Every row comes from one small tree of marks. Brackets hold a mark, then the marks that hang from it, in the order of their numbers. Every link used is in the known rows. Which tree was each row made from?
Known rows
(k167 k922): [ -2.8  -8.8  21.8  -2.5   2.6  13.6  -9.3   0.0   1.0  15.1 -23.9 -13.8
   0.4 -11.0   3.0   9.4  -1.1   9.0   9.9  -3.8  -8.1 -19.2]
(k529 (k618 (k842 k922))): [  7.6  41.0  -0.8  -4.8  26.9  11.9   8.0 -26.6   1.6 -34.6  26.7  24.9
   8.5   9.6 -23.4  15.9 -11.0 -41.3  39.1 -13.5  19.4  11.5]
(k422 (k667 (k167 (k922 (k529 k618) (k842 k925))))): [-29.3   1.8  52.8   6.7  -0.6  11.3  16.1  -1.4 -37.8  34.9 -28.2 -41.7
   5.6 -15.7   9.2  41.7 -17.6 -47.9  33.3   9.1   3.0   1.6]
(k842 (k925 k529)): [ -6.2  40.5  -4.2   0.1  10.9  -6.5  -6.8 -10.5 -12.0   4.3   3.3  14.6
  37.7  13.1   7.0  -1.5  -7.9 -19.4 -11.3   4.7  -0.1  14.2]
(k925 k842): [ 11.1  20.6   8.8   2.0   8.7   3.5 -17.0  -9.0   0.6  -1.4   9.9   3.0
  10.8  -5.4   9.3  -4.4  -5.2  -8.9  10.3  -1.9  12.9   2.3]
(k422 k667): [ -7.8  -3.6  11.9  -5.5  -6.0  -6.3  -3.9  11.0  -1.1   5.9   5.9 -10.0
  -9.5   5.9  -7.4  -4.3  16.2   0.7   0.0  14.8  -4.2 -12.0]
(k618 (k529 k925) (k842 k922)): [ -8.3  51.3  -1.5  -2.7  33.4  15.0  25.9 -24.3 -18.4 -27.8  17.3  10.8
  18.0  18.6  -0.1   4.5 -22.5 -61.2  30.3 -23.3  14.6  38.7]
(k842 (k922 (k422 k667) (k529 k618)) k925): [-40.8  47.9   1.7  24.9  11.4  24.8  -8.6  -5.4 -38.1   4.9   1.8   7.3
  -6.0  23.7 -30.9  29.2 -33.0 -45.0  11.8   8.0  16.9   6.8]
(k667 (k167 k922) k422): [ -2.4 -24.6  50.8 -15.4   2.0  -3.1  -3.4  18.4  -5.9  44.3 -43.2 -49.3
 -15.9  -3.6  12.0  17.4   3.0   1.1  30.6   9.9  -9.2 -52.2]
(k167 (k667 k422) (k922 (k529 k618 k925) k842)): [ -8.9 -20.1  49.0   5.3  25.1  27.0  37.0  -6.9 -33.8  34.4 -51.6 -35.5
 -11.0 -21.9  21.8  25.4 -48.4 -42.9  31.4   0.9  14.0 -25.5]
(k618 k529 k842): [  5.8  32.7  10.2  -6.8  17.0   3.7  17.6 -19.9  -8.5 -15.8  16.1  11.9
   4.6  -1.4  11.4  -0.1  -7.0 -26.5  24.6 -13.0  -6.2  37.5]
(k618 (k529 (k922 (k422 (k667 k167))) k925) k842): [-25.2   5.1  21.1   4.4  22.1  19.2  10.6  30.1 -50.2   3.0  -8.6 -13.5
   2.5  31.8  -2.0 -16.1 -13.5 -76.2  30.7  -9.0  11.6  26.7]
(k922 k422 (k529 k618)): [-11.5   5.6  -6.3  23.4   2.4  25.7   3.1   1.5 -35.3   6.0 -10.0  18.5
 -11.4  -0.5  -9.3  12.8 -37.9 -21.0   1.0   2.0   8.5  19.6]
(k842 k922 k925): [-21.2  45.3  -4.8   7.0  14.1   4.3  -6.5 -17.7  -1.7  -6.9   5.3   0.3
  14.1  18.5 -15.1  20.6 -10.7 -24.6  10.3  -7.9  12.8  -0.1]
(k925 (k529 k618 (k922 k422)) k842): [  1.5  35.7 -16.4  16.6  32.6  36.2 -40.0   4.2 -24.8  -8.1   1.6  42.4
  23.8  16.3  -2.5 -11.1 -35.3 -46.4  11.0 -12.8  29.4  14.9]
(k842 (k925 (k529 k618 (k922 (k422 (k667 k167)))))): [-25.0  20.9   4.0   6.2  15.2  10.4 -25.6  30.0 -36.4  13.5  -6.8   8.7
  21.6  34.9 -15.7  -0.5  -8.9 -63.8  13.5   8.9  14.1   2.6]
(k529 (k922 k842) k925): [-23.0 -10.9  -9.3  17.5  22.9  22.7  16.9   4.4 -24.5  -5.5 -18.8 -11.7
  14.5   5.9  10.0  -4.7 -34.4 -52.5   3.9 -20.1  27.1  18.0]
(k422 (k667 k167)): [ -8.4 -17.3  29.3 -11.9 -13.4 -14.2   0.7  28.3  -8.2  20.0  -2.0 -26.8
  -6.4   9.9  -2.2   0.3  26.3  -8.1  14.5  15.9  -3.2 -16.7]
(k618 k842): [  8.7  15.3  13.1  -2.1   9.5   0.1   9.4 -13.2  -5.2 -11.9  10.5   7.7
   8.4   2.4  -1.9  -6.5  -3.7 -13.5  15.1  -4.9   1.6  14.8]
(k842 (k922 k422) (k925 (k529 k618))): [-22.0  64.6 -12.7  19.3  28.7  18.3 -13.8 -14.8 -23.2 -11.2   5.0  35.1
  28.3  29.2 -16.7  16.4 -35.4 -42.1  10.4  -0.9  14.7  15.7]
(k422 (k667 (k167 k922))): [-11.3 -25.2  51.1 -14.7 -11.8  -1.2  -9.4  27.9  -8.0  34.4 -24.2 -40.6
  -7.7  -0.2   0.6  10.4  26.0  -0.3  23.8  11.0 -11.0 -35.9]

Which tree is each row?
[  9.6  -2.7  50.7 -15.2  13.3  11.2  15.7  -3.5 -28.0  31.0 -28.2 -26.5
  -8.7  -9.7   3.4  27.2 -20.0 -35.6  47.3   3.9   5.8 -22.7] : (k667 (k167 (k922 (k529 (k618 k842)))) k422)
[-23.2 -17.6  35.4   6.8 -12.8  -1.6  -5.2  37.7 -26.7  27.8 -15.4 -26.9
 -16.6  16.5  -3.4  -4.3   7.9  -3.8  11.4  18.1  -5.6 -14.3] : (k922 (k422 (k667 k167)))
[-47.4   7.5  62.4  39.4   8.5  38.4  13.0  -3.8 -49.5  46.4 -63.0 -29.2
  -4.4 -13.9  21.4  26.5 -52.6 -13.3  17.1 -10.5  -3.7  -2.3] : (k167 k667 (k922 k422 k529 (k842 k925)))
[ -8.0  57.1   8.5  -3.4  26.7  13.4  11.6 -25.6  -7.7 -22.7  17.7  16.1
   3.3  12.5  -0.5  14.4 -12.8 -34.8  38.0 -25.0   3.1  30.9] : (k618 k529 (k842 k922))
[-32.2 -21.3  20.0  11.5   0.2  14.7 -21.0  49.8 -30.7  24.9 -22.8 -21.1
 -17.3  27.3 -14.6  -6.8   1.8 -25.1  14.1   2.0   6.8 -19.3] : (k529 (k922 (k422 (k667 k167))))
[-47.1  30.5   0.4  36.0  28.0  32.1   2.2  -5.9 -38.6   3.9 -23.7  -5.4
   0.1   9.0  17.0  14.6 -52.2 -53.5  17.7 -22.9   4.3  42.4] : (k618 (k529 (k922 k422 (k842 k925))))
[ 10.9  40.4 -13.5   1.3  31.6  17.5  -4.9 -21.0  -2.1 -29.8  24.3  15.6
  25.1   8.5 -12.6   7.9 -23.6 -64.6  27.2  -9.1  41.7   8.8] : (k529 k618 (k925 (k842 k922)))
[  3.4  -3.5  37.8  -8.8   5.6  17.6  -4.2  11.7 -34.4  25.0 -11.8 -26.1
  16.3  -7.4   3.7  12.7  -7.9 -59.8  28.9  11.0  23.2  -8.9] : (k422 (k667 (k167 (k922 (k529 k618 (k925 k842))))))
[  1.9 -19.4  55.1 -11.3  12.4   7.2  -4.7   9.6   4.1  39.3 -45.3 -34.7
 -24.0  -9.6  10.1  10.4   0.0  13.6  26.3   4.6  -9.1 -64.9] : (k167 (k667 k422) k922)
[-37.8  74.2  24.2  15.4  26.0  14.3   0.7 -16.2 -29.8  -8.7  13.1   2.7
  -1.2  28.2 -12.7  12.4 -20.3 -47.3  34.3  -3.0  -1.5  28.2] : (k618 k529 (k842 (k922 (k422 k667)) k925))
[-21.2  64.0  -5.5   4.8  21.0   3.9 -10.9 -16.9 -10.4  -1.8   5.2  19.3
  36.0  27.4  -4.4  13.2 -14.1 -27.0   1.0  -8.2  10.6   9.5] : (k842 k922 (k925 k529))
[-28.5  79.4  13.0  20.3  29.6  16.4  -5.5 -19.0 -34.5  -6.2   3.8  27.6
  34.7  34.8  -8.9   2.8 -36.2 -36.5  12.4 -10.2   9.3  26.3] : (k618 (k842 (k922 k422) (k925 k529)))
[-14.2  78.2   5.7   0.6  31.7   8.8  10.5 -36.3 -10.8 -22.7  21.4  12.1
  18.7  16.5  -2.5  21.3 -17.9 -51.0  36.1 -20.4   4.5  37.1] : (k618 k529 (k842 k922 k925))
[  3.0  35.4  -9.3   2.6  26.5  20.5 -36.5   3.8 -13.5   0.2   2.2  25.6
  32.5  13.9   9.0 -14.9 -14.6 -31.0   1.5 -19.4  25.7   7.1] : (k925 (k529 k922) k842)
[-38.1   4.9  32.8  10.4  -3.0   6.9  -8.4  32.0 -25.3  19.2 -13.1 -22.1
 -18.5  30.3 -16.6  10.5   1.8 -12.6  25.2   4.6   3.9 -21.1] : (k842 (k922 (k422 (k667 k167))))
[  7.4  27.4   1.2  -6.6  23.9   5.5  31.2 -18.5 -19.3 -21.2  14.9   8.1
  19.9   3.4  12.4  -9.9 -15.9 -51.6  16.7 -10.4   4.5  45.4] : (k618 (k529 k925) k842)
[-31.2 -27.2  13.9  20.4  16.0  23.0  14.0  33.0 -45.6   6.8 -21.1 -23.2
  -2.2  16.3  -5.0  -0.5 -28.6 -76.5  26.7   1.6  26.5   8.3] : (k529 k618 (k922 (k422 (k667 k167)) k842) k925)
[ -7.0  19.7  13.6   4.0  19.8  21.1 -39.8  32.5 -33.2  11.3  -0.1  14.2
  16.9  25.1  -5.1 -11.2  -8.9 -54.8  26.0   3.1  25.9  -2.2] : (k925 (k529 k618 (k922 (k422 (k667 k167)))) k842)
[-40.0  34.3  19.9  24.9  15.9  29.4  16.7   2.0 -56.3   4.0  -4.8  -0.5
  -0.9  30.6 -20.2  -1.0 -38.4 -48.9   9.8  -3.5  20.9  19.3] : (k618 (k842 (k922 (k422 k667) (k529 k925))))
[-48.5 -13.8  48.8  27.5 -13.4  13.3  21.0  27.3 -60.2  43.6 -34.6 -36.7
 -21.0   3.4  16.1  12.6 -26.5 -15.7  13.1   8.6  -0.6  12.2] : (k922 (k422 (k667 k167)) k529 k842)
[-54.9  14.8  29.4  23.7  15.1  17.9   2.9  21.6 -47.6  23.0 -25.3 -32.9
  -5.8  16.9  15.4  13.7 -24.2 -61.1  32.3  -7.1   1.9  24.7] : (k618 (k529 (k922 (k422 (k667 k167)) (k842 k925))))
[  7.0  25.8  53.7  -6.5  27.8  15.0  10.9 -23.5 -21.3  25.3 -26.8 -14.1
  -1.1 -11.2  -0.6  28.4 -28.8 -41.0  42.0   4.0   6.0 -26.9] : (k167 (k667 k422) (k922 (k529 (k618 (k842 k925)))))
